Each row comes from the steps of one walk. Every step used is in the known rows, and no mark comes twice. Write the walk behind each row, first mark first.
Known rows
gifipod fofa nusek: [-0.719 -1.483  2.257 -0.816  0.736 -1.724 -0.407 -0.568 -4.607  0.149
  2.288  2.700  0.454  0.915 -0.104  0.710  0.118  0.125 -2.417  1.071
 -1.828 -0.348 -1.514  1.192 -0.711 -1.014 -1.131]
fofa lepo tofo: [-1.666 -1.296  2.279  0.402  0.298 -0.794 -0.406  2.240 -1.462 -0.668
 -0.261  2.084 -0.049 -0.134 -2.077  1.013  0.699  0.791 -1.397  1.480
 -0.713  5.488  0.004  0.582 -1.095 -0.528  0.255]
nusek tobit: [-0.306 -0.778  2.281 -0.459 -0.478 -0.288 -1.295 -2.333 -1.419  0.079
 -0.031  1.118  0.312 -0.071 -0.118 -0.197 -0.803  0.206 -1.541  0.779
 -0.999  0.074  0.549  0.669  0.415  0.564  0.278]
tobit fofa lepo tofo: [-0.051 -0.897  2.283 -0.390 -0.760 -0.059 -0.628  3.404 -3.565 -1.269
 -0.372  1.409 -0.444 -0.373 -2.464  1.229  1.982  0.194 -0.476  1.529
 -0.126  4.498  1.426 -0.055 -2.493 -0.761  0.606]
dure nusek tobit fofa: [ 0.490 -0.793  0.765 -1.964 -1.972  0.846 -1.743 -2.382 -3.544 -1.129
 -1.063 -0.539  0.571 -0.554 -0.033 -0.153  0.891 -1.120  0.262  1.760
  0.216 -3.254  2.696  0.745 -0.093 -0.082 -0.487]
dure fofa nusek tobit: [ 1.669 -1.380  1.351 -0.423  0.198 -0.531 -0.353 -0.895 -3.208  0.882
  1.757  2.642  0.818  0.349  0.130  1.307 -0.155  0.366 -1.380  0.732
 -2.176 -3.215 -0.746  1.172 -0.247 -0.222  0.214]
gifipod fofa lepo tofo: [-1.874 -1.773  2.380 -0.188  0.628 -1.240  0.200  1.390 -2.312 -0.363
  0.298  2.781 -0.548  0.217 -1.926  0.672  0.452 -0.008 -1.836  1.728
 -0.777  5.738  0.209  0.365 -0.490 -1.102  0.996]
fofa lepo tobit dure gifipod: [-1.338 -0.179  1.379  0.607  1.097 -2.280 -1.442 -0.449  3.791 -0.215
 -0.632  0.907  1.462  0.308 -0.503  1.070  0.388  0.995 -1.225  1.674
 -1.013  1.785 -1.816  0.054 -0.298  0.519  1.484]
lepo tobit dure: [ 1.091 -0.012  2.716  0.400  0.841 -1.234 -1.795 -1.278  1.653  0.105
  0.121  0.382  1.270  0.917  0.200  0.303 -0.746  0.653 -1.352  1.220
 -0.005  0.808 -1.139  0.135 -0.970  0.874  0.425]
fofa nusek tobit dure tofo: [ 1.307 -0.863  1.921  3.366 -0.765 -1.713 -1.476 -0.885 -3.286  0.194
  1.280 -0.633 -0.361  0.174 -2.611  1.457 -1.784  0.451 -2.162  0.147
  0.406 -5.137 -1.847  1.438 -1.429  0.418  0.786]
nusek tobit dure gifipod fofa lepo tofo: [-1.323 -1.352  1.730  2.088  1.252 -2.468  0.014 -1.201  3.418 -0.093
 -0.961  1.298 -0.754 -0.386 -2.416  1.183 -1.215 -0.298 -1.333  1.609
 -1.128  2.663  0.268  0.792  0.461  0.008  3.900]
nusek tobit dure gifipod fofa: [-0.672 -0.604  1.883  0.974  0.841 -2.459 -0.850 -3.717  3.142  0.286
 -0.164 -0.088  0.207 -0.323  0.390  0.384 -1.698 -0.653 -1.488  1.113
 -1.769 -1.021  0.293  1.110  1.053  0.560  2.741]
fofa lepo tobit dure gifipod nusek: [ 0.587  0.254  1.758 -0.710  1.974 -1.716 -1.368  0.742  2.479 -0.517
 -1.202 -0.898  1.494  0.722 -0.551  0.289  0.696  1.895 -1.131  1.490
 -0.690  2.625 -3.824  0.172  0.817  0.133  1.262]
tobit dure: [-0.102  0.053  2.718  1.480  0.113 -1.468 -1.892  0.503  0.075 -0.530
  0.694 -0.417  0.818 -0.096  0.027  0.048  0.078  0.659 -1.634  1.153
 -0.315  0.495 -0.803  1.055 -1.223  0.359 -0.163]
fofa lepo: [-2.406 -0.875  1.695 -0.541 -0.150 -0.996 -1.152  1.449 -3.576 -0.717
  0.234  1.979  0.543 -0.159 -0.713  0.051  1.585  1.056 -1.906  1.573
 -1.074  2.190  0.140  0.718 -0.451 -0.559 -0.493]
lepo tobit dure tofo: [ 1.173 -0.205  2.292  1.283 -0.544 -1.247 -1.769 -1.154 -1.060  0.424
  0.391 -1.364  0.623  0.681 -0.986  1.516 -1.715  0.179 -1.536  0.562
  0.466 -0.140 -1.854 -0.002 -1.212  0.906  0.531]
fofa nusek tobit dure: [ 1.063 -0.739  2.210  2.209  0.659 -1.749 -1.543 -0.934 -0.445 -0.041
  1.184  1.030  0.439  0.334 -1.498  0.098 -0.808  0.846 -1.969  0.687
 -0.081 -3.487 -1.541  1.595 -1.191  0.455  0.660]
tobit dure tofo: [ 0.065 -0.256  2.218  2.689 -1.169 -1.406 -1.677  0.207 -2.695 -0.226
  0.898 -2.041  0.038 -0.191 -0.865  1.359 -0.841 -0.021 -1.810  0.629
  0.192 -0.968 -0.878  1.055 -1.571  0.418  0.090]
gifipod tobit dure: [-0.750 -0.602  1.958  1.227 -0.364 -1.193 -1.100  0.593  1.924  0.250
  0.171  0.949  0.646  0.368  0.175 -0.261  0.354  0.997 -1.942  1.430
 -1.838  2.550 -1.477  0.904  0.215  0.180 -0.211]
nusek tobit fofa lepo: [ 0.154 -0.681  1.834 -1.975 -1.241 -0.112 -1.389  0.585 -5.122 -0.854
 -0.812  1.159 -0.278 -0.413 -1.794 -0.017  1.870  0.438 -0.950  1.446
 -0.114 -0.996  2.418  0.197 -0.909 -0.252  1.677]
nusek tobit fofa lepo tofo: [ 0.476 -1.181  2.267 -0.661 -0.963  0.203 -0.648  1.390 -3.124 -0.700
 -1.338  1.507 -0.894 -0.425 -3.255  0.834  1.003  0.125 -0.384  1.288
  0.229  2.293  2.370  0.021 -1.662 -0.184  2.246]
tobit dure lepo: [ 0.372  0.312  2.896  0.221 -0.634 -1.577 -1.743  1.084 -0.500 -1.107
  0.252 -1.264  0.602 -0.287  1.603  0.613 -0.244  0.188 -1.753  1.489
 -1.629  0.986  1.146  1.412  0.110 -0.828 -1.246]
nusek tobit dure: [ 0.750 -0.217  2.587  1.642 -0.128 -1.315 -1.851 -1.509  0.612 -0.127
 -0.212 -0.183  0.373 -0.193 -0.490 -0.334 -1.028  0.470 -1.575  0.895
  0.135 -0.874  0.256  1.135 -0.493  0.920  1.287]

Write each row's walk
[ 1.616 -0.511  2.411  1.018 -0.470 -1.723 -1.565 -0.151 -1.101 -0.610
  0.782  0.317  0.237 -0.007 -0.064  0.810 -1.188  0.633 -2.050  0.960
 -1.216 -3.140 -0.209  1.979  0.448 -0.822 -0.435] : fofa nusek tobit dure lepo
[ 1.465 -0.413  2.464 -1.729  0.057  0.267 -1.287 -1.098 -3.241 -0.186
 -0.579 -0.850  0.452  0.336 -0.474 -0.922 -0.433  1.111 -1.463  0.657
 -0.566  0.763 -1.446  0.810  1.514  0.242  0.138] : gifipod nusek tobit
[ 0.653 -0.712  1.646  0.394 -0.254 -0.962 -0.331  1.899  1.754  0.970
  0.837  1.534  0.869  0.311  1.856  0.557  0.834  0.444 -1.500  1.556
 -2.742  1.392 -0.483  0.731  0.452 -0.060  0.304] : gifipod tobit dure fofa
[-1.384  0.066  1.913  1.948  0.855 -2.191 -1.494 -1.147  3.372 -0.410
  0.185 -0.607  1.203 -0.458  1.025  1.051 -0.124  0.097 -1.183  1.064
 -1.607  0.944 -0.989  1.102 -0.326  0.823  0.378] : tobit dure gifipod
[ 0.243 -0.210  1.855 -1.340  0.637 -0.350 -1.046 -2.616  0.105 -0.107
 -1.000 -0.948  0.877 -0.035  0.464  0.129 -0.888  0.719 -0.871  0.492
 -1.835  1.182 -2.165  0.768  2.568  0.548  0.572] : dure gifipod nusek tobit
[-0.922 -0.880  1.393 -1.470 -0.338 -0.656 -0.384  2.942 -3.915 -0.030
  0.872  2.231  0.725 -0.235  0.724  0.879  2.142  0.482 -1.392  1.677
 -2.051  1.550  0.684  0.557 -0.563 -1.074 -0.039] : dure fofa lepo
[-1.182 -1.409  1.927 -2.845  0.393 -1.294 -0.495 -0.546 -2.661  0.268
  0.010  3.362  0.510  1.228 -0.364  0.075  0.697  0.593 -2.116  1.847
 -1.005  2.908 -0.226 -0.453  0.260 -0.635  0.667] : gifipod fofa lepo tobit
[ 0.868 -0.518  2.761 -3.174 -0.566 -0.442 -1.325 -1.222 -1.317 -0.283
 -0.367  0.957  1.195  0.807  1.845  1.181 -0.991  0.204 -1.438  1.348
 -2.267  3.092  0.276 -0.036  1.244 -0.717 -1.730] : dure lepo tobit
[-0.897 -1.203  0.753 -0.837 -0.996  0.215 -1.465 -3.485 -1.078 -0.639
 -0.684  0.182  0.946 -0.377  0.323 -0.437 -0.380 -0.528 -0.748  1.501
 -0.412 -1.803  0.911  1.275  1.267  0.158 -1.188] : dure nusek tobit
[-0.390 -0.665  2.137 -0.625  0.900 -1.973 -0.972  0.323 -0.333  0.048
  0.050  1.813  0.442  1.062 -0.733  0.010  0.474  0.627 -2.133  2.104
 -0.012  1.561 -0.673  0.018 -0.473 -0.372  1.651] : gifipod fofa lepo tobit dure
[ 1.232 -0.357  3.415  1.458 -0.383 -1.326 -1.003  1.753  1.577 -1.023
  0.008 -0.873 -0.034 -0.329  0.004  1.580 -1.099  0.001 -1.292  1.282
 -0.983  4.552  0.937  1.283 -0.147 -0.713 -0.676] : tobit dure lepo tofo
[ 0.391  0.499  2.161  0.674  1.193 -1.448 -1.490  0.330  1.765 -0.674
 -0.233 -2.407  1.322 -0.087  0.924  0.209  0.264  0.852 -1.119  0.975
 -1.103  1.404 -2.998  1.244  0.875  0.340  0.338] : tobit dure gifipod nusek
[-0.185 -0.723  1.505  2.784  1.101 -2.383 -1.374 -2.451  2.562  0.110
  0.753  0.781  0.832 -0.071 -0.814  1.152 -1.117  0.629 -1.488  0.518
 -1.539 -3.071 -2.171  1.657 -0.186  0.690  1.267] : fofa nusek tobit dure gifipod
[ 1.636 -0.131  2.665 -3.017 -0.673  0.276 -1.636 -0.600 -2.495 -0.164
 -0.292  1.310  1.053  0.818  0.467  0.820  0.898 -0.080 -0.420  1.147
 -0.399  1.032  0.787 -0.818 -1.207  0.327 -0.242] : lepo tobit fofa
[ 2.062 -0.269  2.040  0.800 -0.033 -0.778 -1.075 -0.540  0.450  0.679
  0.547 -0.040  0.512 -0.279  0.876  0.470 -0.301 -0.010 -1.046  1.091
 -0.870 -2.201  0.953  1.043 -0.134  0.551  2.102] : nusek tobit dure fofa
[-0.765 -0.368  1.155  1.176 -0.637 -0.929 -1.935 -0.850  0.665 -1.051
 -0.030 -1.302  1.296 -0.308  0.515 -0.383  0.657 -0.313 -0.793  1.967
  0.398 -1.198 -0.317  1.733 -0.362 -0.136 -1.403] : tobit dure nusek
[ 0.265 -1.014  1.449 -2.422  0.210 -0.376 -0.425  1.429 -1.765  0.499
  0.277  3.099  1.174  0.794  0.677  1.452  1.552  0.750 -1.071  1.819
 -1.760  1.886  0.045 -0.416 -0.279 -0.605  0.337] : dure fofa lepo tobit
[-2.605 -1.252  1.827 -1.444  0.069 -1.559 -0.490  1.024 -4.151 -0.339
  0.515  2.371 -0.036  0.157 -0.478 -0.037  1.487  0.331 -2.343  1.878
 -1.217  2.182  0.526  0.664 -0.113 -1.170  0.440] : gifipod fofa lepo
[ 0.832 -1.169  2.298  1.279  0.888 -2.227 -0.886 -2.017 -1.345  0.289
  1.514  1.719 -0.058  0.634 -1.330 -0.076 -0.990  0.098 -2.368  0.963
 -0.452 -3.673 -0.832  1.567 -0.589 -0.204  1.424] : gifipod fofa nusek tobit dure
[ 2.103 -0.747  2.303 -2.458  0.262 -0.254 -1.338 -0.126 -3.862 -0.076
  1.093  2.226  1.143  1.356 -0.445  1.427  1.014  0.496 -0.785  0.886
 -0.619 -1.424 -1.118 -0.268 -2.008 -0.127 -1.106] : lepo tobit fofa nusek
[-1.441 -0.944  0.558  0.916 -0.884 -0.685 -1.250 -0.440  2.395 -0.330
 -0.077  0.385  1.135  0.187  0.652 -0.598  0.781  0.066 -1.096  2.221
 -1.216  0.644 -0.972  1.457  1.087 -0.154 -1.681] : gifipod tobit dure nusek
[ 0.087 -0.503  1.966  1.189 -0.598 -1.459 -1.593  1.142 -2.076 -0.040
 -0.133 -0.313  0.233  0.503 -2.169  1.381 -0.309  0.962 -1.812  1.227
  0.553 -0.062 -1.739 -0.045 -1.282  0.170  1.360] : fofa lepo tobit dure tofo
[-1.568 -0.405  2.004  1.224  1.027 -2.733 -0.874 -2.016  2.642  0.023
  0.528 -0.100  0.766 -0.189  1.241  0.789 -0.337 -0.643 -1.568  1.313
 -1.961  1.233 -0.508  1.082  0.179  0.089  1.411] : tobit dure gifipod fofa
[ 0.836 -0.658  2.163 -0.910 -0.427 -0.581 -1.300  1.316 -5.395 -0.710
  1.600  1.522  0.656  0.384 -0.602  1.113  2.026  0.319 -1.032  0.841
 -0.788 -1.761 -0.438  0.713 -2.294 -0.682 -1.414] : tobit fofa nusek
[ 1.270 -0.630  1.771 -1.384  0.169  0.171 -0.387  1.551 -1.451 -1.001
 -2.156 -0.611 -0.506 -0.437 -2.552  0.998  0.900  0.675  0.198  1.123
 -0.862  3.894 -0.338  0.128  0.614 -0.243  2.499] : dure gifipod nusek tobit fofa lepo tofo
[ 1.548 -1.025  2.045  2.077  0.502 -0.912 -0.016  2.263  1.369  0.270
 -0.333  1.485 -0.529 -0.468 -1.906  1.183 -0.215  0.397 -0.952  1.593
 -0.401  1.301  1.406  0.801 -1.019 -0.100  3.133] : nusek tobit dure fofa lepo tofo
[ 2.755 -0.429  2.497 -3.720 -0.924 -0.185 -1.276  0.585 -4.386 -0.710
  0.721  1.418  0.922  1.113  0.755  2.076  0.805  0.245 -0.940  1.249
 -1.808 -0.947  0.275  0.034 -0.742 -1.356 -2.132] : dure lepo tobit fofa nusek
[-0.172 -0.130  2.052  0.244  0.813 -1.596 -1.709  0.685  0.343 -0.367
 -0.250  1.110  1.032  0.687 -1.208  0.165  0.735  1.427 -1.684  1.821
  0.448  1.404 -1.286  0.076 -1.183  0.214  0.860] : fofa lepo tobit dure
[ 2.452 -0.120  2.341 -0.577  0.632 -0.875 -1.049 -0.021  1.652  0.925
  0.747  0.764  1.521  0.860  1.658  1.182 -0.198  0.130 -0.897  1.365
 -0.777  0.194 -0.393  0.064 -0.859  0.535  1.173] : lepo tobit dure fofa
[ 1.753 -0.471  1.960  1.930  1.047 -1.561 -0.748  2.027 -1.378  0.273
  2.519  1.337  1.091  0.391  0.718  1.348  0.847  0.492 -1.609  1.116
 -1.438 -2.571 -1.578  1.556 -1.899 -0.543 -0.267] : tobit dure fofa nusek
[-1.385 -0.810  1.130 -1.441 -1.075 -0.402 -0.684 -0.276  0.829  0.078
 -0.522  1.534  0.722 -0.081  1.138  1.207  1.668 -0.182 -0.455  1.354
 -3.665  2.690  0.035 -0.098  0.785  0.087  0.026] : dure gifipod tobit fofa
[ 1.219 -0.446  2.507 -1.787 -1.364  0.277 -1.610 -1.120 -3.603 -0.385
 -0.544  0.445  0.017 -0.325 -0.463  0.269  0.398 -0.225 -0.575  0.962
 -0.345 -1.728  2.419  0.232 -0.941  0.345  0.883] : nusek tobit fofa
[ 2.929  0.014  2.765 -3.068 -0.582  1.006 -1.615  0.104 -5.069 -0.757
 -0.831 -1.106  0.031  0.243 -0.719 -0.617  0.869  0.676 -0.606  0.807
  0.289 -0.623  0.705  0.329  0.441 -0.006  0.625] : gifipod nusek tobit fofa
[ 1.970 -0.162  2.099 -3.089 -0.640  0.572 -1.459  2.476 -6.588 -1.197
 -1.344 -0.556 -0.284 -0.133 -1.897 -0.768  2.127  1.236 -0.851  1.404
  0.359 -0.678  0.617  0.348  0.014 -0.763  1.193] : gifipod nusek tobit fofa lepo
[ 2.123 -1.382  3.001  1.242  0.409 -2.073 -0.088 -0.659  0.062 -0.188
  0.831  1.036 -0.961  0.420 -1.366  1.552 -2.423 -0.292 -1.998  1.180
 -1.069  0.676 -0.151  1.650  0.452 -1.347  0.857] : gifipod fofa nusek tobit dure lepo tofo
